What can hang from each mark
zisal: gesev pidok
nurese: pidok zizenu
pidok: kuno nurese zisal
kuno: pidok zizenu
gesev: levu zisal
levu: kuno
zizenu: kuno nurese

Each row was made from one small tree. The marks that hang from a mark follow it in brackets, in alphabetical order. Every link used is in the known rows. Write each row's tree.
Known rows
nurese(pidok(zisal(gesev)) zizenu(kuno)): [-4.84  1.37 -1.79  4.41 -0.03  2.70  0.07 -3.44 -1.89  0.17 -3.77 -0.04
  2.38 -3.51  1.93 -0.96  0.99  0.05  2.03 -0.30  0.46]
zisal(gesev(levu) pidok(kuno)): [-2.54 -0.64  1.17  3.74 -0.21  5.66 -1.61 -1.31  0.55  0.28 -1.09 -0.11
  3.35  1.19 -0.29  0.21 -0.16 -0.60  0.89  0.59 -2.07]
pidok(kuno(zizenu) nurese zisal): [-1.94  0.78  1.83  0.01 -2.90  3.75  0.43 -3.02  0.64  4.73 -5.21  1.00
  1.03 -1.68  0.04  0.01  0.40  2.15  0.27 -0.46 -1.52]
levu(kuno): [-2.22 -0.36  0.19  1.04 -1.73  5.38 -0.40 -1.67 -0.05  0.24 -1.76 -0.19
  3.11  0.96  0.14 -1.38  1.02  0.14 -0.29  1.09 -0.95]
kuno(pidok): [-2.84  0.56  0.01  1.51 -0.76  6.35  1.86 -1.21 -0.85  3.31 -1.81 -0.19
  2.06  1.58 -1.06 -1.19  0.90  1.70  1.32  1.81  0.70]
kuno(pidok zizenu): [-2.25 -0.61  0.52 -0.06 -0.38  6.56  2.55 -3.29 -0.88  5.36 -2.94 -0.58
  0.83  1.77 -1.92 -0.73  0.60  0.80  1.68  1.72  1.39]
levu(kuno(pidok(nurese) zizenu)): [-2.32 -1.46  2.02 -0.08 -2.29  6.04  1.14 -2.40  1.01  3.43 -3.00 -0.71
  1.07 -0.19 -1.74 -1.07  0.30 -0.17  0.09  2.39 -0.74]
zisal(gesev pidok(kuno)): [-2.42 -0.29  0.87  4.27 -0.67  6.09 -1.41 -2.07 -0.03  2.20 -0.18  1.86
  2.78  0.47 -0.77 -0.67  0.16 -0.54  0.55  1.12 -1.97]
levu(kuno(pidok(nurese zisal(gesev)))): [-3.28 -1.60  1.80  2.19 -1.92  3.95  0.24 -0.72  0.98  2.05 -2.22  0.00
  2.28 -2.22 -1.00 -0.97  0.49  0.36  0.26  3.59 -2.15]
zisal(gesev(levu(kuno)) pidok): [-2.46 -1.28  0.75  3.94  0.02  4.53 -1.24 -1.04  0.91 -0.89 -1.15 -1.05
  2.83  0.29 -1.28 -1.22 -0.32 -1.73  0.56  2.33 -2.48]
pidok(kuno(zizenu) nurese zisal(gesev)): [-2.96 -0.39  2.45  1.51 -2.10  2.37 -0.38 -3.95  0.53  4.50 -4.49  1.92
  1.60 -1.93 -0.63  0.80  0.41  0.59  0.89  0.13 -2.33]
pidok(kuno nurese zisal(gesev)): [-3.41  0.48  2.10  2.76 -2.60  2.37 -1.02 -2.30  0.50  2.87 -3.56  2.15
  2.56 -2.16  0.35  0.46  0.57  1.30  0.58  0.23 -2.78]
nurese(pidok): [-2.43  2.09 -0.45  2.35 -0.35  4.08  1.73 -4.21 -1.26  0.88 -3.98 -0.89
  2.15  1.49  0.42 -3.34  1.39  0.29  0.18 -1.35  0.37]
zizenu(kuno nurese(pidok(zisal))): [-3.65  0.80 -1.30  1.01 -0.67  3.20  1.14 -4.71 -2.48  1.74 -4.01 -0.85
  2.39 -0.91  1.97 -2.47  0.02  0.05 -0.15 -1.17  1.08]
zisal(gesev): [-3.55  0.26 -0.18  3.53 -0.08  3.15 -0.34 -3.72 -1.43  1.74 -1.80  1.60
  3.05  1.78 -1.06 -0.93  1.10 -0.83  1.38  0.53 -0.98]
pidok(kuno(zizenu) nurese): [-2.05  1.20  2.14  0.11 -3.24  5.42  0.23 -4.01  0.66  4.07 -4.48  1.02
  1.28  1.03 -0.48 -0.09  0.66  0.89  0.07 -1.68 -1.10]
pidok(nurese zisal(gesev)): [-3.31  1.12  0.68  3.62 -1.80  0.60  0.50 -2.77  0.11  2.98 -4.30  1.61
  1.44 -2.25 -1.20 -1.61  0.61  0.48  0.91  1.45 -2.48]
gesev(levu zisal): [-0.45 -0.06  0.35  0.07 -0.54  2.35 -0.22 -3.03 -1.37 -1.53 -2.56 -1.21
  2.83  2.20 -0.24 -0.05 -0.06  1.61  1.01 -0.88 -0.52]
zizenu(nurese(pidok(zisal))): [-2.33  2.20 -1.18  1.10  0.81  2.02  2.46 -4.31 -2.59  1.25 -3.53 -2.02
  3.68 -0.32  1.14 -3.58  0.41  1.25 -1.38 -0.91  0.48]
kuno(zizenu): [-1.75  0.59 -0.35  0.00 -0.64  4.85  1.45 -4.68 -1.11  3.93 -3.81  0.14
  1.28  2.14 -1.20 -1.30  0.87  0.25  1.15 -0.35  0.73]
pidok(kuno(zizenu) zisal): [-1.84 -0.14  0.66 -0.35 -1.27  4.95  0.00 -2.94 -0.63  4.17 -3.49  0.59
  2.35 -0.34  0.99  0.84  0.62  2.32  0.96 -0.16 -0.21]
zisal(gesev(levu(kuno(pidok zizenu)))): [-3.59 -2.49  1.32  1.88  0.32  3.92 -0.39 -2.70  0.06  0.51 -2.29 -1.33
  3.35  1.49 -1.27  0.80  0.35 -1.39  1.58  1.88 -0.91]
pidok(kuno nurese zisal(gesev(levu))): [-3.42  0.34  2.05  2.49 -2.10  1.97 -1.02 -1.66  1.08  1.36 -4.25  0.62
  3.06 -1.55  0.60  1.22  0.26  1.25  0.82 -0.20 -2.89]
levu(kuno(pidok(nurese))): [-2.76 -0.52  1.56  1.24 -2.65  5.87  0.64 -0.76  1.03  1.79 -2.11 -0.48
  1.96 -0.25 -1.01 -1.31  0.53  0.47 -0.34  2.42 -1.24]
zizenu(kuno nurese(pidok)): [-3.76  1.00 -1.22  1.10 -0.88  4.30  0.98 -5.20 -2.49  1.20 -3.64 -0.92
  2.50  0.80  1.59 -2.65  0.19 -0.76 -0.40 -2.06  1.40]
levu(kuno(zizenu)): [-1.69 -1.28  0.57 -0.26 -1.35  5.40  0.01 -3.34  0.02  1.95 -2.67 -0.49
  2.12  1.08 -0.62 -1.06  0.83 -0.57 -0.08  1.08 -0.43]

Which tree is each row?
[ 0.63 -0.04  0.43  1.03 -0.46  3.53 -0.06 -2.01 -0.54 -1.12 -1.93 -1.39
  1.81  1.17 -0.91 -1.22 -0.77  1.29  0.55  0.25 -1.20] -> gesev(levu zisal(pidok))
[-2.73  3.78 -0.98  2.90 -1.96  1.94  1.11 -0.96 -0.35  1.96 -4.41  0.24
  1.73 -3.67  0.28 -1.74  0.83  2.55  0.48  0.72 -1.30] -> pidok(nurese(zizenu) zisal)
[-0.88  1.39  1.62  1.71 -2.82  6.81  0.45 -2.55  1.38  4.05 -3.03  0.84
  0.19 -0.10 -1.36 -1.90 -0.15  0.60 -0.36  0.02 -1.62] -> zisal(pidok(kuno(zizenu) nurese))
[-2.94  3.55 -1.98  3.22  0.56  2.75  1.87 -2.41 -1.90 -0.13 -3.84 -1.53
  3.16 -2.70  1.90 -2.40  1.24  2.18  0.50 -0.54  0.56] -> nurese(pidok(zisal) zizenu)
[-1.77  1.09 -0.28 -0.33  0.66  3.69  2.71 -6.61 -2.30  3.11 -4.12 -1.86
  2.37  1.76 -0.35 -2.82  0.50 -0.30 -0.77 -1.44  1.35] -> kuno(zizenu(nurese(pidok)))
[-2.89  1.64  1.08  5.15 -1.70  5.29 -1.25 -1.67  0.57  1.57 -1.07  1.67
  2.29 -1.79 -0.71 -0.71  0.07 -0.21  0.08  0.76 -2.74] -> zisal(gesev pidok(kuno nurese(zizenu)))
[-1.69 -0.93  0.46 -0.76 -0.63  4.84  0.59 -4.00 -0.91  1.75 -2.26 -1.37
  3.19  1.04 -0.27 -1.54  0.27 -0.69 -1.16  0.64 -0.18] -> levu(kuno(zizenu(nurese)))
[-3.34 -0.08  1.25  2.93 -1.67  0.45 -0.25 -1.58  1.11  0.57 -4.59 -0.21
  2.28 -2.37 -0.66 -0.74  0.20  0.05  0.57  1.56 -3.07] -> pidok(nurese zisal(gesev(levu(kuno))))
[-1.72  3.21  0.47  3.32 -2.68  6.85 -0.19 -0.63  0.80  1.76 -2.04  0.56
  1.72 -1.52 -0.03 -1.70  0.06  1.59 -0.49 -0.01 -1.64] -> zisal(pidok(kuno nurese(zizenu)))
[-2.43 -0.51  1.77  4.28 -1.41  3.62 -0.92 -1.33  1.98 -0.35 -2.49 -0.75
  1.82 -0.77 -1.95 -1.86 -0.51 -1.93 -0.04  2.09 -3.38] -> zisal(gesev(levu(kuno)) pidok(nurese))
[-3.11  0.78 -0.22  3.47  0.46  1.68  1.36 -4.20 -1.39  1.33 -4.01 -0.22
  2.47 -0.85  0.32 -2.65  1.13  0.16  0.93  0.09 -0.55] -> nurese(pidok(zisal(gesev)))
[-1.81  0.95 -0.43 -0.38  0.97  2.84  2.76 -6.00 -2.24  3.50 -4.42 -1.83
  2.28  0.37 -0.10 -2.79  0.39  0.45 -0.55 -0.88  1.09] -> kuno(zizenu(nurese(pidok(zisal))))
[-3.94  1.25  0.38  3.73 -0.98  3.16  1.51 -0.68 -0.31  3.22 -2.74  0.32
  1.98 -3.22 -1.03 -0.54  0.52  1.78  1.52  2.86 -1.01] -> kuno(pidok(nurese(zizenu) zisal(gesev)))
[-2.30  0.28  1.54  0.34 -1.79  5.58  2.87 -3.47  0.21  5.89 -4.26 -0.25
 -0.18  0.72 -2.66 -1.34  0.45  0.59  1.26  1.47  0.32] -> kuno(pidok(nurese) zizenu)
[-1.80 -0.02  0.37 -1.03 -0.55  4.33  0.45 -3.49 -1.49  3.96 -3.06 -0.16
  3.45 -0.44  1.23  0.44  0.20  2.37 -0.26 -0.47  0.02] -> pidok(kuno(zizenu(nurese)) zisal)
[-2.57 -1.52  0.71  0.95 -1.32  5.53  0.53  0.07  0.30  1.76 -1.56 -0.75
  2.79 -1.20 -0.05 -0.83  0.64  1.43  0.35  3.48 -0.80] -> levu(kuno(pidok(zisal)))
[-3.02  0.28  0.99  1.70 -2.20  5.98  0.49 -0.20  0.65  0.90 -1.82 -0.85
  2.60 -1.40 -0.44 -0.98  0.62  0.93 -0.26  2.30 -1.00] -> levu(kuno(pidok(nurese(zizenu))))
[ 0.86 -0.98  1.53 -0.26 -0.82  4.90 -0.57 -2.78 -0.21 -0.15 -1.88 -1.32
  2.06  1.41 -0.47  0.37 -0.93  1.38  0.48 -0.42 -1.08] -> gesev(levu zisal(pidok(kuno(zizenu))))
[-2.06  0.51  0.77  0.69 -0.53  4.18  1.28 -4.45 -0.87  2.66 -4.73 -0.64
  2.24 -0.36  1.48 -1.27  1.00  1.42  0.49 -1.45  0.35] -> nurese(pidok(kuno(zizenu) zisal))
[-3.20 -1.15  0.09  2.48  0.05  1.66 -0.63 -1.36 -0.17 -0.02 -3.01 -0.60
  3.64 -0.95  0.26  0.06  0.54  0.25  1.25  1.99 -1.71] -> pidok(zisal(gesev(levu(kuno))))
[-4.36  1.67 -1.84  2.44 -1.38  6.84  0.11 -0.93 -1.54  1.66 -1.90  0.30
  2.13 -0.84  0.82  0.34  0.71  1.32  2.35  0.66  1.37] -> nurese(zizenu(kuno(pidok)))
[-3.23  0.33  0.74  2.88 -0.17  3.06  0.24 -3.84 -1.00  1.18 -3.34  0.31
  3.44 -0.73  1.60 -0.99  1.18  0.71  0.57 -0.77 -0.80] -> nurese(pidok(kuno zisal(gesev)))
[-1.66  3.71 -0.62  3.94 -1.99  5.28  0.94 -0.74  0.48  1.92 -2.43  0.23
  0.69 -1.68 -1.17 -3.35  0.04  0.92 -0.17  0.93 -1.53] -> zisal(pidok(nurese(zizenu)))
[ 0.65  1.11  1.08  1.85 -2.12  3.42  0.47 -3.34 -0.40  1.76 -1.67  1.16
  0.29 -0.53 -1.81 -2.92 -0.48  1.10 -0.23  0.80 -1.81] -> gesev(zisal(pidok(nurese)))
[-1.71 -1.13  0.43 -0.61 -0.19  3.59  1.23 -4.32 -0.94  1.53 -3.29 -2.08
  2.98 -0.75  0.49 -2.24  0.26 -0.33 -1.36  0.64 -0.19] -> levu(kuno(zizenu(nurese(pidok(zisal)))))
[ 0.84  0.03  2.12  0.53 -2.38  4.52 -0.14 -3.94 -0.16  2.78 -1.78  1.48
  0.35 -0.33 -1.45 -1.27 -0.60  1.22 -0.24  0.04 -1.72] -> gesev(zisal(pidok(kuno(zizenu) nurese)))
[-0.28 -1.70  1.27 -0.42 -0.94  2.79 -1.15 -2.37 -0.41 -2.83 -1.95 -1.94
  3.52  1.36  0.05  0.25 -0.31  1.00  0.17  0.26 -1.29] -> gesev(levu(kuno) zisal)
[-4.73 -1.74 -0.14  2.09 -1.42  5.05 -0.26 -1.34 -0.33  2.58 -3.13  0.35
  1.24 -0.39  0.09  0.96  0.12  0.18  3.21  1.98  0.35] -> zizenu(kuno(pidok(zisal(gesev(levu)))))
[-3.27 -1.87  0.83  1.48  0.72  2.69 -0.56 -3.87 -0.78 -0.40 -2.31 -1.67
  4.38  1.61 -0.56  0.11  0.21 -1.90  0.35  0.56 -1.00] -> zisal(gesev(levu(kuno(zizenu(nurese)))))
[-0.61 -2.45  1.70 -0.50 -0.85  3.96 -0.44 -1.52 -0.27 -1.96 -1.55 -2.27
  3.25  0.99 -0.34  0.66 -0.43  1.32  0.52  1.46 -0.92] -> gesev(levu(kuno(pidok)) zisal)
[-3.26 -0.07 -0.52  2.80  0.35  1.40 -0.11 -1.73 -0.75  0.90 -3.43 -0.30
  3.21 -0.42 -0.01 -0.16  0.59  0.76  1.86  1.26 -1.27] -> pidok(zisal(gesev(levu)))
[-2.53  1.07  0.99  5.12 -1.50  3.69  0.15 -2.68  0.62  2.62 -2.16  1.55
  0.74 -0.70 -2.52 -2.89  0.00 -1.38  0.38  1.78 -2.75] -> zisal(gesev pidok(nurese))
